What can hang from each mark:
vedu: gigu vafat
mizos: moro
zezud: vafat
diger: mizos
deto: damo gigu
damo: deto mizos
vafat: deto vedu
gigu: zezud
moro: deto mizos

Each row was made from one small tree. Brackets hold a mark, then the marks that hang from it, in alphabetical order. Every link used is in the known rows. Write each row's tree.
Known rows:
(gigu (zezud (vafat (deto (damo (mizos moro))) vedu))): -35 -9 -4 11 -15 -25 8 -4 0 -8 5 7 -8 13 -14 -2 -4 15 -17 9
(mizos (moro deto)): -35 -8 16 -17 -14 -17 1 23 5 -4 6 18 -7 19 -4 5 6 3 -13 13
(mizos (moro (deto damo (gigu zezud)))): -39 -9 -7 -12 -27 -19 9 9 5 -9 0 25 -8 12 -10 12 13 17 -10 7
(vafat deto (vedu (gigu zezud))): -17 1 -2 7 -24 -25 10 13 -3 5 -1 -2 -7 -10 -5 8 0 -6 5 12
(vedu gigu (vafat (deto damo))): -12 -6 8 10 -24 -13 0 0 -6 -3 -2 2 1 -13 -9 23 5 10 -12 10
(moro (deto damo gigu) mizos): -39 -10 18 2 -21 -14 -1 6 0 -2 -4 20 3 24 -7 8 18 19 -8 10
(deto damo (gigu zezud)): -31 -5 -11 1 -26 -13 17 1 -2 -2 -7 13 -9 -4 -7 16 11 14 10 8
(vafat (deto damo) vedu): -28 -4 11 3 -12 -13 11 5 -1 0 -6 4 -5 10 -10 11 2 11 -13 11
(gigu (zezud (vafat deto vedu))): -30 -2 10 13 -12 -12 3 4 -1 -2 -1 -3 -5 -2 -7 9 1 4 -7 10
(diger (mizos (moro (deto (gigu (zezud (vafat vedu))))))): -43 -2 -5 5 -28 -18 -5 20 0 -6 -4 -4 -6 10 -20 1 3 11 -18 7
(zezud (vafat (deto (damo mizos)) vedu)): -30 -7 10 21 -10 -20 2 -6 -4 -4 -3 -1 -1 16 -18 4 -8 17 -20 11
(moro deto): -30 -5 15 -8 -9 -15 -1 20 2 -1 -3 14 -3 12 0 11 8 3 -7 14
(diger mizos): -26 0 9 2 -12 -13 5 26 -10 4 -8 -7 -7 -5 2 5 9 0 5 15
(zezud (vafat vedu)): -33 -2 10 7 -13 -6 7 10 2 -2 -2 -2 -8 7 -15 8 -12 3 -12 12
(vedu (gigu zezud) (vafat deto)): -11 -3 -1 11 -25 -16 -1 7 -7 3 -1 0 -3 -24 0 19 12 -2 8 9
(diger (mizos (moro (deto damo)))): -35 -5 5 -14 -11 -18 2 27 -2 -9 -3 10 -5 13 -5 7 12 14 -23 12
(mizos moro): -32 -7 14 -13 -18 -13 12 18 2 -1 6 12 -13 9 -3 2 2 -1 -1 13
(damo (deto (gigu (zezud vafat))) (mizos moro)): -40 -7 1 11 -24 -30 -2 -4 -3 -7 11 11 -7 20 -22 9 -12 8 -4 8
(vedu vafat): -22 -7 4 1 -15 -1 2 11 -3 3 -5 3 -8 -7 -1 16 7 2 2 9
(gigu zezud): -26 -3 -4 -4 -12 -13 14 16 -2 2 -2 10 -11 -8 8 11 11 -3 14 12

Which tree is each row?
-44 -8 0 11 -20 -11 -1 0 4 -7 -4 12 1 19 -15 8 9 21 -16 6
(moro (deto damo (gigu (zezud (vafat vedu)))) mizos)
-33 -9 -16 4 -21 -29 3 2 -2 -3 -8 19 -5 12 -7 8 12 19 2 8
(moro (deto (damo mizos) (gigu zezud)))
-17 1 14 8 -24 -22 6 13 -3 5 -1 -4 -4 0 -12 6 -8 -5 -4 14
(vafat deto (vedu gigu))
-27 -6 7 15 -25 -30 4 -3 -1 -8 9 1 -3 14 -27 -2 -19 11 -26 12
(zezud (vafat (deto (damo (mizos moro))) (vedu gigu)))
-36 -7 -5 1 -25 -34 4 4 -5 1 7 16 -12 20 -14 6 -4 3 9 9
(damo (deto (gigu zezud)) (mizos moro))
-38 -8 1 -11 -29 -21 3 15 4 -3 2 20 -9 11 -7 6 14 7 -1 8
(mizos (moro (deto (gigu zezud))))
-20 -2 6 14 -20 -19 6 -3 -3 -12 5 4 3 -15 -9 21 1 11 -12 12
(vedu (gigu (zezud (vafat (deto damo)))))
-29 -8 -2 9 -26 -22 10 -2 -5 1 -7 10 -7 13 -14 4 1 16 6 11
(deto (damo mizos) gigu)
-13 -3 -16 4 -26 -12 5 12 -4 2 -2 3 -9 -26 0 19 5 -5 13 9
(vedu (gigu zezud) vafat)
-32 -10 19 27 -24 -23 -4 -15 -6 -6 -3 2 4 14 -22 7 0 24 -12 10
(zezud (vafat (deto (damo mizos) gigu)))
-39 -9 16 -9 -29 -19 -1 16 5 -3 2 17 -6 21 -14 4 6 9 -11 10
(mizos (moro (deto gigu)))
-38 -5 -11 -6 -26 -21 5 19 -3 -8 -6 10 -6 6 -9 8 19 18 -10 8
(diger (mizos (moro (deto damo (gigu zezud)))))
-38 -9 26 3 -23 -16 -7 13 0 4 -2 15 1 23 -4 2 18 9 2 11
(moro (deto gigu) mizos)
-24 -7 0 13 -24 -33 5 -3 -3 -11 12 8 -2 -1 -13 4 -3 11 -12 11
(vedu (gigu (zezud (vafat (deto (damo (mizos moro)))))))
-31 -2 1 3 -20 -21 6 6 -5 1 -1 11 -7 7 -10 23 1 3 9 9
(damo (deto (gigu zezud)))
-39 -7 -18 15 -21 -23 0 -4 2 -7 -8 9 -3 17 -22 7 -4 21 -15 6
(moro (deto (damo mizos) (gigu (zezud (vafat vedu)))))
-36 -3 -6 13 -28 -9 8 3 2 -1 -5 -1 -9 0 -18 8 -5 6 1 7
(deto (gigu (zezud (vafat vedu))))
-22 -2 14 16 -22 -16 6 -1 -1 -8 1 -4 2 1 -23 15 -15 11 -26 12
(zezud (vafat (deto damo) (vedu gigu)))
-43 -9 -9 7 -28 -27 -4 6 5 -4 2 10 -8 23 -22 -6 -5 11 -12 6
(damo (mizos (moro (deto (gigu (zezud (vafat vedu)))))))
-37 -13 21 18 -29 -25 -1 -12 -3 -9 5 7 0 21 -25 -1 -1 24 -18 9
(zezud (vafat (deto (damo (mizos moro)) gigu)))
-35 -9 -10 8 -31 -30 12 -4 -3 1 -1 10 -11 16 -17 -5 4 16 -1 6
(vafat (deto (damo (mizos moro)) (gigu zezud)) vedu)
-11 -8 -16 17 -22 -27 1 -4 -10 0 -3 5 -3 -16 -3 16 9 9 4 8
(vedu (gigu zezud) (vafat (deto (damo mizos))))
-29 -14 -9 12 -32 -22 1 -10 -6 -2 -2 10 -7 2 -12 6 16 20 1 3
(vedu (vafat (deto (damo (mizos moro)) (gigu zezud))))
-35 -6 19 20 -26 -11 4 -9 -1 -6 -6 -2 1 13 -28 13 -5 21 -22 8
(zezud (vafat (deto damo gigu) vedu))
-21 -10 13 7 -13 -5 0 -1 -5 -3 -6 4 -1 -4 -5 22 14 15 -12 8
(vedu (vafat (deto damo)))
-37 -1 -2 14 -21 -16 2 -1 -1 -3 0 2 -6 12 -24 22 -15 6 -7 7
(damo (deto (gigu (zezud (vafat vedu)))))
-38 -4 -3 -5 -28 -23 -2 26 -4 -2 -4 5 -7 5 -6 1 20 8 0 9
(diger (mizos (moro (deto (gigu zezud)))))
